Known rows, with every step that occurs:
C, T, W, U: [ 0.60 -2.00 -2.95  0.82 -4.21 -0.14  0.90  1.26 -0.06  3.15  2.35 -2.52
  0.08  2.23 -0.75  0.93  2.77 -3.91  3.34  2.43 -0.81 -0.91]
T, W, A, Y, H: [ 2.17  3.39 -2.35 -1.83 -2.95  3.62  0.26  6.79  0.21 -0.19  1.90  3.59
 -2.37 -1.86 -0.93 -3.89  4.06 -1.83  0.59  0.21  1.46 -1.08]
C, T, W, A, Y: [ 2.76  2.11 -2.34  0.77 -4.88  4.17  2.25  4.38 -1.37 -0.74  0.49  4.42
 -3.37  1.84 -0.63 -1.24  3.57 -3.82  2.03  6.00  0.56 -0.34]
H, F: [ 0.36  1.43  0.16 -1.20  0.57  1.54 -0.64  1.13  0.64  0.17 -1.20  1.87
  1.66 -1.78  1.16 -0.28 -1.27  2.99 -1.81  0.44 -1.66  0.89]
F, H: [-0.39  1.27 -0.29  0.51  0.26 -0.88 -0.85  3.59 -0.67 -1.99  0.01 -1.88
 -0.41  0.03  1.00 -0.66  2.98 -1.20  2.25 -2.40  2.37 -0.47]
U, F, H: [-1.23  1.08 -0.20  0.76 -1.51 -0.76 -1.44  2.88 -1.13 -3.34 -1.15 -4.70
 -0.06  1.06  1.04  0.69  3.80 -2.38  0.91 -2.32  2.50 -2.17]
A, W, T: [ 0.61 -1.01  0.35  1.47 -2.84  1.81  0.73  3.90 -0.74  1.51  2.75  2.05
 -1.35  0.45 -0.53  0.59 -0.36 -3.61  4.11  3.62  1.23 -0.40]
Y, T, W, U, F: [ 0.41  0.93 -0.59 -0.39 -4.59 -0.06 -0.87 -0.33  1.43 -0.38  0.63 -5.14
  1.30  4.18 -0.41  2.52  2.62 -1.89 -0.53  0.59  0.71 -3.16]
H, F, U: [ 0.29  1.27  0.46 -2.72  1.26  2.95  0.07  2.65  2.76  0.37 -1.35  4.14
 -2.01 -0.57  0.85 -1.76  1.41  4.57 -2.97 -1.79 -0.64  0.95]
A, Y, H, F, U: [ 0.91  3.63 -1.04 -4.05  0.47  5.60 -0.81  4.94  3.87  1.36 -0.02  6.75
 -3.84 -2.30  0.18 -3.80  2.68  3.98 -3.15 -3.93  0.40  0.20]
A, W, U, F: [-0.39 -1.05 -3.77 -0.81 -2.70  0.70 -2.26  2.24 -1.31  0.65  1.49 -3.13
  2.21  2.29 -0.12  3.02 -0.15 -1.95  2.01  0.28 -0.94 -2.75]
W, A, Y, H, F, U: [ 0.93  2.65 -1.50 -4.12 -0.71  6.22  1.17  6.70  4.41  0.82 -0.82  7.36
 -4.06 -2.41  0.12 -4.30  3.65  2.38 -2.51 -1.18  0.37  0.55]
W, U, F, H: [-1.70 -0.74 -3.20  0.24 -1.91 -1.21 -1.17  2.76 -0.03 -1.58 -0.34 -6.33
  1.16  2.09  0.79  2.03  4.07 -3.12  2.30 -2.16  0.95 -2.39]
A, W: [ 1.22  1.31 -0.44 -0.51  0.14  1.35 -2.20  3.88 -2.61  0.24  2.25  2.16
  0.51 -0.04  0.24  0.04 -1.34  0.21  2.27  0.07  0.77 -0.69]
H, F, U, W, T: [-1.09 -1.31  0.55  0.31 -4.60  4.40  0.86 -0.10  4.70 -0.44 -0.06  0.89
 -3.13  0.13  0.73 -1.47  4.14  0.25  0.71  2.64 -0.47  1.24]
T, W, A: [ 1.62  0.22 -0.44 -0.08 -2.40  0.44  1.79  4.80 -1.45 -1.83  0.25  0.67
 -0.20  0.55 -0.15 -1.63  3.53 -1.47  0.86  3.39  0.21 -0.18]
A, Y, H, F, U, W: [ 0.03  3.57 -1.87 -3.20 -2.41  6.87 -3.00  1.71  4.58 -0.97  0.38  3.53
 -3.20 -1.90  1.02 -3.95  4.69  3.97 -1.54 -3.01 -0.38  0.39]
C, T, W, A, Y, H: [ 1.97  1.96 -1.80 -0.37 -5.51  4.29  1.48  5.71  0.97  1.35  1.86  3.35
 -3.77 -1.74 -1.22 -3.66  4.91 -5.17  2.00  2.40  2.31 -1.14]
F, U, W, A, Y, T: [ 1.39  3.83  0.22 -1.29 -4.81  6.32  1.00 -0.34  5.86 -3.08 -0.78  3.64
 -5.17  3.86  0.20 -1.74  4.57  0.14 -0.85  2.92  2.29 -0.17]
Y, H: [-0.55  0.17  0.30 -1.20 -0.78  0.58 -0.60  1.92  2.31  1.93  1.26 -0.66
 -0.91 -3.16 -0.69 -2.57  1.72 -1.49 -0.15 -3.06  1.59 -0.75]
Y, A, W, U: [ 1.31  0.52 -0.83 -1.92 -1.90  1.00 -0.47  2.47  1.16  2.78  2.73 -0.84
  0.65  2.10 -0.13  0.73  1.12 -0.36  3.01  0.74 -1.60 -1.34]
T, W: [ 1.77  1.87  0.28 -0.07 -0.81 -0.42 -1.03  2.79 -2.44 -0.77  1.45 -0.05
  0.13  0.70  0.00 -1.07  1.95  0.69  0.19 -0.30  0.25 -0.65]

Rows:
[ 0.93  1.92 -3.37 -1.35 -3.46  6.16  0.64  1.83  2.26 -3.31 -0.48  4.30
 -4.23  2.10  0.41 -2.22  4.78  0.47  0.39  2.57 -0.61  0.58]
F, U, W, A, Y
[-0.88 -0.50 -0.82 -2.73 -3.70  4.87  0.55  3.19  5.64 -1.57 -0.96  1.03
 -2.20 -2.86  0.86 -4.60  6.23  0.86 -0.76  0.40  0.22  0.80]
Y, H, F, U, W, A
[ 2.24  4.03 -1.43 -4.31 -1.45  5.98  0.25  8.65  2.70  0.11  0.27  7.33
 -3.78 -1.96  0.06 -5.06  5.15  2.98 -2.44 -1.33  0.56  0.02]
T, W, A, Y, H, F, U
[ 0.96 -0.47 -3.38 -0.73 -1.40 -0.90 -0.42  2.32 -0.91  1.33  2.38 -1.84
  1.79  2.09 -0.34  0.74  1.69 -0.25  1.94 -0.09 -1.69 -0.79]
T, W, U
[-0.48 -0.60 -0.93 -1.80 -3.08  4.44  0.78  1.60  4.02 -2.77 -1.87  1.37
 -1.70 -0.33  1.40 -2.75  4.89  1.92 -0.60  2.56 -0.99  1.36]
H, F, U, W, A
[-0.20  1.60 -0.59 -0.73 -3.14  0.03 -1.80  4.87 -0.15 -1.02  1.11 -5.42
  0.47  2.83  0.90  1.12  5.02 -2.56  3.35 -1.56  1.18 -3.29]
Y, A, W, U, F, H
[ 0.54 -0.97 -4.15 -1.26 -0.44  0.63 -1.45  3.42 -0.99  2.16  3.13  0.04
  2.02  1.39 -0.14  1.75 -1.27 -0.66  3.78  0.05 -1.25 -0.87]
A, W, U
[-1.45 -2.11 -3.33 -0.40 -2.64 -0.32 -0.37 -0.89  0.78  0.42 -0.52 -4.87
  1.82  2.39 -0.25  3.02  0.94 -2.19  0.03  0.26 -1.65 -2.07]
W, U, F
[ 1.41  3.98  0.01 -0.14 -5.32  5.19  0.50 -1.61  4.26 -3.26 -0.62  1.83
 -2.51  2.93  0.32 -0.68  2.98 -1.12  0.13  4.49  1.84 -0.31]
U, W, A, Y, T
[ 2.42  4.56 -1.88 -2.90 -2.39  4.89 -0.46  7.26  0.76  0.07  0.58  5.30
 -0.38 -3.44  0.33 -3.84  2.54  1.38 -1.33  0.72 -0.25 -0.29]
T, W, A, Y, H, F
[ 0.45  3.12 -3.04 -2.44 -3.61  6.22 -1.27  3.12  3.23 -1.13 -0.16  3.20
 -0.23 -3.86  1.16 -3.53  2.89  1.10 -0.69  1.27 -0.95  0.40]
U, W, A, Y, H, F
[-1.36 -2.45  0.49  1.05 -4.94  3.14  1.48 -0.87  4.29 -0.59  0.85 -0.53
 -4.39  1.60 -0.17 -1.34  5.15 -1.96  2.12  2.17  0.56  0.64]
F, U, W, T
[ 1.68  4.91  0.24 -2.13 -4.26  7.44  0.38  0.38  6.37 -2.98 -1.65  4.99
 -3.80  2.48  1.04 -2.05  3.74  2.40 -2.24  3.30  1.39  0.41]
H, F, U, W, A, Y, T
[ 1.05  4.74 -2.30 -0.07 -4.03  1.36 -1.93  4.07  0.06 -2.92  0.75 -3.53
 -0.61  5.03  0.66  1.62  5.24 -2.32  1.58 -1.30  2.87 -3.41]
A, Y, T, W, U, F, H
[ 1.61  2.07 -3.07 -0.67 -1.56  3.77  1.79  2.88 -0.05 -1.51 -0.64  4.87
 -1.99  1.11 -0.24 -0.63  0.89 -1.17  0.60  3.99 -0.60  0.11]
W, A, Y
[ 1.35  0.45  3.66  0.82 -4.31  2.12  1.82  3.05  1.36  2.01  2.54  1.31
 -2.65  1.08 -0.67 -0.46  1.90 -3.13  3.40  4.36  0.88 -0.83]
Y, A, W, T
[ 2.16  2.04  2.32 -0.19 -3.76  0.87  2.28  2.92  1.57 -2.03  0.07  0.18
 -0.98  1.95 -0.22 -1.51  3.44 -1.78 -0.17  4.09  2.53 -0.67]
Y, T, W, A
[-1.51 -1.34  0.84 -0.59 -5.09  4.77  0.41  1.48  6.46  0.88  0.88  0.39
 -3.70 -2.20  0.35 -3.29  5.42 -0.79  0.68  0.37  0.70  0.64]
Y, H, F, U, W, T
[ 2.02  4.15  0.61 -0.48 -3.26  4.04  1.90  0.52  3.49 -1.88 -0.86  3.94
 -2.83  2.84 -0.32 -0.23  1.11 -1.41 -0.89  4.41  2.28 -0.41]
W, A, Y, T
